Each row comes from the steps of one walk. Every step used is in the known rows, and no mark comes twice. Write the walk behind each row, first mark first.
Known rows
sama/guvo/simiz/maguz/zive/zopev: [0.716, 0.874, 0.901, -2.694, 0.532, -0.591, 0.132, -3.519, -0.049, -2.229, 1.249, 2.416, 0.462, -0.312, 4.463, -1.027, 0.003, 1.792, 2.038, -0.609, -1.569, -2.100]
maguz/zive/zopev: [0.227, 0.021, 3.085, -3.943, 0.636, -1.587, -1.833, -1.123, -0.998, -1.461, 1.352, 2.406, 0.530, 2.896, 4.233, -0.096, -0.283, 2.246, 1.079, 0.703, -2.847, -2.586]
zopev/zive/bized/dopirol: [-0.329, -0.484, 3.876, -0.063, 1.875, 1.247, -4.524, 1.778, -3.120, 2.194, -3.181, 1.335, -0.837, -0.547, -1.022, 0.863, -1.754, 2.847, 2.291, -0.124, -2.007, -2.635]
sama/guvo/simiz/zopev/vufaz: [-0.518, 0.068, 1.461, 0.930, -0.642, -0.423, 0.783, -0.270, 2.362, -2.126, 0.126, 2.561, -1.511, -0.412, -1.619, 1.223, -0.983, 3.336, 1.274, -0.942, -1.075, -0.384]
sama/guvo/simiz/maguz/zive/bized/dopirol: [0.686, -0.181, 2.049, -0.723, 1.917, 0.652, -3.961, -1.430, -1.356, 1.853, -1.833, 0.980, 0.313, -0.619, 0.747, -1.141, -0.126, 3.705, 2.809, 0.313, -2.017, -1.504]
zive/zopev/simiz/bized/dopirol: [-0.955, -1.028, 2.361, -0.593, -1.007, 2.611, -0.949, 1.779, -3.524, 2.155, 1.704, 0.530, 0.658, -2.751, -0.554, 1.313, -0.720, 1.789, 1.361, -0.672, -2.442, 0.388]
vufaz/zopev/sama/guvo/simiz/bized/dopirol: [0.908, -1.457, -0.845, 0.568, 1.831, 2.761, -1.373, -0.041, -2.391, 0.371, 0.831, -1.757, -2.772, -3.228, 0.003, 0.443, 1.085, 1.827, 0.989, -0.975, -1.204, 0.015]
zopev/zive/bized: [0.228, 1.269, 2.216, 0.306, 2.956, 0.482, -2.765, 2.098, -2.127, 0.237, -3.815, 4.059, -1.340, 1.953, -2.242, 1.493, -1.437, 1.779, 1.642, -0.256, -0.869, -4.069]
zopev/simiz/maguz/zive: [-0.574, 1.342, -0.402, -1.715, -0.725, -1.163, -1.139, 0.041, -0.312, -0.492, 1.021, 0.829, 1.302, 2.724, -0.750, 1.457, -0.381, 1.298, -1.232, -0.520, -3.045, -2.080]
vufaz/zopev: [0.585, 0.301, 1.651, -1.736, 3.432, 0.361, -1.990, 4.544, -0.886, -1.486, -0.306, 0.306, 0.149, 2.209, -1.650, -0.060, 1.827, 1.000, 0.637, 1.342, -2.459, -2.964]
bized/dopirol: [-0.152, -1.218, 3.819, -1.075, -0.853, -0.542, -3.250, 1.708, -2.978, 1.920, 0.293, -1.097, -1.067, -0.701, -0.904, 0.413, -0.357, 1.495, 0.208, 0.194, -3.516, -1.107]
vufaz/zopev/zive: [-0.160, 0.459, -0.414, -0.966, 2.853, 1.456, -2.405, 2.579, -0.632, -2.202, -2.119, 0.471, -1.801, 1.143, -0.360, 2.046, -1.555, 1.128, 0.791, -0.811, -2.360, -4.584]
maguz/zive/bized: [0.837, 0.865, 2.425, -1.848, 3.135, -1.240, -3.962, 0.947, -1.035, 0.605, -2.492, 3.599, 0.406, 5.496, -0.337, 0.231, 0.177, 3.120, 1.186, 1.843, -2.093, -3.168]
vufaz/zopev/sama/guvo/simiz/maguz: [1.484, 1.485, -1.306, 1.223, 2.090, 0.092, 1.659, -0.115, -1.000, -2.469, 0.960, 0.043, -1.979, -2.747, -1.952, -0.576, 2.539, -0.625, -0.073, -1.795, 0.584, -1.466]
guvo/sama: [0.413, 1.914, 4.325, -2.754, -1.195, -0.456, -0.398, 4.527, -0.581, -1.382, 2.514, 0.099, -2.978, 0.333, -0.811, -0.674, 0.349, 0.677, -2.274, 0.045, 0.948, -3.633]
zive/maguz: [1.190, 2.559, 2.875, -1.712, -0.156, -0.842, 0.666, -0.537, -0.999, -1.025, -1.564, 0.502, -1.378, 2.057, -3.110, 0.935, 1.602, -0.967, -0.237, 0.139, -1.625, -1.835]
vufaz/zopev/simiz: [-0.379, -0.354, 2.786, -0.746, 0.221, -0.683, -2.137, 6.550, -2.193, 0.366, 2.931, 1.793, 1.252, 2.584, -4.673, -0.024, 1.377, 0.923, 0.019, -0.191, -2.830, -1.622]
sama/guvo/simiz/maguz: [1.015, 1.704, -0.902, 0.950, -0.251, -0.665, 1.789, -1.246, -0.799, -1.296, 0.357, 1.042, -1.606, -3.209, -1.668, -0.078, 1.039, -0.856, 0.268, -1.924, -0.665, -1.194]
zopev/simiz/maguz: [-0.595, 2.104, 1.082, 0.718, -1.310, -0.377, 1.397, 3.016, -2.227, 0.028, 1.493, 1.386, 1.298, -1.210, -4.945, 1.257, 0.602, -1.050, -1.299, -1.697, -1.271, -1.293]
simiz/zopev/sama/guvo: [1.461, 0.481, -0.295, -1.022, -1.264, 1.589, 1.051, -1.688, -1.355, -0.933, 2.387, -0.077, -3.695, 1.545, -4.541, -1.029, -0.206, 0.574, -2.270, -0.453, -2.968, -0.535]
sama/guvo: [1.429, 0.904, -0.087, -1.047, -2.332, 0.796, -1.226, -0.652, -1.285, 0.129, 1.719, 0.907, -2.256, 0.183, -2.721, -1.224, -1.188, 0.026, -0.687, -0.856, -3.507, -1.735]
zopev/simiz/bized: [-0.407, 0.784, -1.089, 0.503, -1.164, 1.661, 1.084, 2.778, -2.457, 0.783, 1.756, 1.828, -0.314, -0.047, -4.020, 2.977, -0.211, -0.012, -1.068, -1.206, -2.008, -0.313]
simiz/zopev/zive: [-0.892, 0.274, 0.178, -1.620, 0.454, 1.209, 0.405, -0.710, -0.287, -1.486, -2.457, 0.884, -2.416, 2.368, -1.665, 3.285, -2.888, 1.663, 0.000, -0.261, -4.074, -2.898]

Which walk is each row?
[1.622, 1.634, 0.184, -0.046, 3.448, -0.527, -1.772, -1.484, -0.931, -0.591, -1.511, 2.972, -0.924, 2.340, -0.695, -0.677, 1.298, 2.330, 0.859, -0.130, 0.243, -2.307] => zopev/sama/guvo/simiz/maguz/zive/bized
[-0.434, 1.304, -0.701, -2.076, 1.344, -0.186, -1.576, 1.375, 0.294, -1.352, 0.576, 0.411, 2.229, 2.972, -0.430, 0.982, 0.486, 1.796, -0.418, 0.105, -2.921, -2.552] => vufaz/zopev/simiz/maguz/zive
[0.089, 1.706, -1.059, -2.206, 0.827, -0.979, -1.013, -1.566, 0.392, -1.618, -0.979, -0.146, 0.395, 2.313, 1.196, 1.641, -0.304, 1.187, -1.128, 0.161, -2.844, -2.970] => simiz/maguz/zive
[1.226, 0.914, -2.403, -1.233, 2.440, -0.713, -1.002, -2.099, 0.714, -2.813, 0.574, -0.498, -1.337, 1.510, 1.715, -0.084, 1.492, 1.616, -0.343, -0.729, -1.255, -2.304] => vufaz/zopev/sama/guvo/simiz/maguz/zive
[-0.992, -1.207, 1.476, -1.687, -0.763, 2.300, -1.953, 0.324, -2.492, 2.001, 1.634, 0.270, 1.100, -1.176, 1.199, 1.419, -1.120, 2.847, 1.371, -0.343, -3.189, 0.003] => maguz/zive/zopev/simiz/bized/dopirol
[0.069, -1.296, 2.421, -1.444, 0.770, -2.338, 1.641, -0.270, -0.236, -0.890, -0.176, 1.388, -2.047, 3.074, -1.956, 1.465, 1.332, 2.072, 0.741, 1.448, -3.528, -0.139] => guvo/simiz/zopev
[0.131, 2.005, 1.883, -0.759, 2.670, -0.377, -2.358, 1.639, -1.146, 0.693, -1.925, 3.833, 2.400, 3.639, -2.243, 0.363, 0.456, 2.537, 1.041, 0.724, -1.271, -2.616] => zopev/simiz/maguz/zive/bized
[-0.422, 0.669, 0.221, -0.273, -0.642, 2.140, 1.772, 2.153, -2.716, 0.311, 2.401, 3.048, 0.710, -0.855, -1.790, 2.053, -0.100, 0.371, 0.372, -1.109, -1.382, -0.242] => zive/zopev/simiz/bized
[0.006, 1.359, 1.823, -3.260, 1.369, -0.355, 0.066, -1.760, -0.598, -2.188, 0.380, 2.001, 1.667, 0.853, 3.853, 0.102, -0.011, 1.518, 1.133, 0.360, -1.795, -2.688] => simiz/maguz/zive/zopev
[-0.096, 0.301, 3.242, -1.288, 2.610, 0.805, -4.076, 0.192, -1.741, 1.867, -2.975, 0.587, 1.437, 0.472, 0.175, 0.044, -0.114, 3.396, 2.002, 1.153, -2.249, -2.100] => simiz/maguz/zive/bized/dopirol
[1.575, 0.193, -2.308, 0.761, 0.559, 1.534, 2.194, -2.065, -1.970, -1.532, 2.058, 1.775, -3.741, -2.439, 0.440, 0.888, 0.989, 0.232, 0.401, -1.998, 0.185, -0.041] => zive/zopev/sama/guvo/simiz/bized
[0.943, 0.099, 3.540, -0.766, 0.722, -1.723, 0.187, 1.351, -3.918, -1.744, 3.100, 1.440, -2.999, 0.959, -0.483, -0.138, 1.861, -0.306, -1.824, -1.027, 0.171, -1.607] => zive/zopev/sama
[0.770, -1.162, 1.947, -0.085, 1.150, -2.684, 1.603, 0.230, -2.118, -1.626, 1.868, 0.213, -4.458, 3.270, -3.027, 1.377, 2.565, 0.948, -2.098, 0.062, -1.117, -0.131] => guvo/simiz/zopev/sama
[0.929, 0.117, 1.686, -0.867, 1.736, -2.566, 0.387, -1.384, -2.420, -2.752, 2.665, 1.188, -2.396, 1.198, 2.517, 0.258, 2.300, 0.696, -1.113, -1.259, 0.764, -1.649] => guvo/simiz/maguz/zive/zopev/sama
[0.115, 2.513, 1.367, -2.264, 0.678, 1.597, 1.983, -2.613, 0.484, -2.301, -3.953, 0.339, -1.944, 2.422, -2.723, 2.760, -0.948, 0.580, 0.671, -0.051, -2.689, -2.427] => simiz/zopev/zive/maguz
[1.291, 1.758, 0.285, -0.579, 3.071, -0.274, -2.123, -1.400, -0.176, -0.147, -2.499, 3.454, 0.317, 2.116, -0.182, -0.675, 0.575, 2.632, 2.084, 0.468, -0.872, -2.618] => sama/guvo/simiz/maguz/zive/bized
[2.115, -0.910, 0.211, 0.971, -1.210, -2.937, -0.683, -0.698, -2.289, -0.703, 3.458, 1.058, -5.392, 0.071, -1.635, -0.815, 1.554, 0.027, -0.987, -2.279, -0.785, -0.650] => zopev/sama/guvo/simiz
[1.910, -1.123, 0.617, -0.721, -0.681, -2.914, -1.271, -2.782, -1.527, -1.466, 3.790, 1.762, -4.248, 1.002, 1.928, -1.472, 1.175, 1.316, 0.193, -1.739, -0.911, -0.972] => maguz/zive/zopev/sama/guvo/simiz
[0.859, 1.886, 0.404, -1.626, -0.173, 1.348, 2.090, -4.386, 0.926, -2.307, -3.057, 0.724, -3.188, 1.365, -2.313, 1.570, -0.884, 0.802, 1.609, -0.953, -2.532, -1.730] => sama/guvo/simiz/zopev/zive/maguz
[-0.165, -0.507, -0.862, -0.848, -0.279, 0.686, 0.589, -2.482, 0.274, -1.588, -1.331, 1.393, -3.784, 1.129, -0.994, 2.077, -2.627, 2.023, 0.981, -1.236, -3.644, -2.035] => sama/guvo/simiz/zopev/zive
[0.111, -0.496, 3.436, -0.656, 2.829, -0.709, -4.028, -0.160, -1.762, 1.720, -2.611, 0.990, 0.530, 0.263, 1.042, -0.011, 0.640, 3.648, 2.776, 0.805, -1.473, -1.590] => guvo/simiz/maguz/zive/bized/dopirol
[0.017, -1.530, 0.830, 0.332, 0.371, 0.678, -1.302, 0.075, -2.487, 1.395, -0.325, -0.736, -2.084, -2.716, 0.594, 2.086, 0.370, 1.656, 1.190, -0.547, -2.015, 0.042] => guvo/simiz/bized/dopirol
[-0.801, 0.650, 3.054, -0.951, 0.246, -1.111, -1.983, 0.449, 1.410, -2.655, 0.654, 3.364, 0.781, 0.331, 3.730, 1.146, -1.503, 3.462, 1.404, -0.961, -0.132, -2.470] => maguz/zive/zopev/vufaz
[1.621, 0.208, -3.398, 1.399, 0.253, 1.145, 1.577, -1.651, -1.751, -1.009, 1.576, 0.864, -4.423, -1.701, -1.270, 1.647, 0.994, -0.206, -0.742, -2.038, -0.271, -0.075] => zopev/sama/guvo/simiz/bized
[-0.734, 1.966, 2.500, -0.112, -0.826, 0.109, 2.064, 2.505, -2.578, -0.553, 2.168, 2.670, 2.364, -2.252, -2.705, 0.323, 0.715, -0.710, 0.163, -1.535, -0.643, -1.235] => zive/zopev/simiz/maguz
[1.554, 1.616, -0.738, -1.460, -0.484, 1.475, 0.340, -3.217, -1.501, -2.003, 2.939, 0.587, -2.121, -0.540, 0.213, -1.892, -0.170, 0.396, -1.214, -1.689, -1.080, -1.712] => simiz/maguz/zive/zopev/sama/guvo
[1.118, 0.901, -2.322, -0.919, 0.494, -1.735, -0.530, -3.435, 0.041, -2.158, 1.161, -0.165, -2.329, 1.243, 1.353, 0.439, 0.725, 1.065, -1.280, -1.320, -1.377, -1.834] => zopev/sama/guvo/simiz/maguz/zive
[1.350, 1.634, 0.025, 0.944, 0.453, -0.644, 2.634, -1.706, -1.877, -2.303, 1.851, 1.489, -2.101, -3.752, -0.421, -0.795, 1.831, -0.862, 0.181, -2.448, 1.026, -0.999] => zive/zopev/sama/guvo/simiz/maguz
[0.259, 0.541, 1.905, -2.662, 1.556, -1.855, 0.110, -2.091, -0.525, -2.356, 0.730, 2.471, 0.825, 0.472, 4.839, 0.106, 0.855, 1.731, 1.809, -0.147, -1.118, -2.225] => guvo/simiz/maguz/zive/zopev
[1.945, -0.903, 1.579, 0.264, -0.856, -2.578, -0.163, -1.280, -2.591, -1.173, 3.907, 2.117, -4.545, -0.795, 0.036, -1.674, 1.562, 0.259, 0.230, -2.146, -0.083, -0.556] => zive/zopev/sama/guvo/simiz
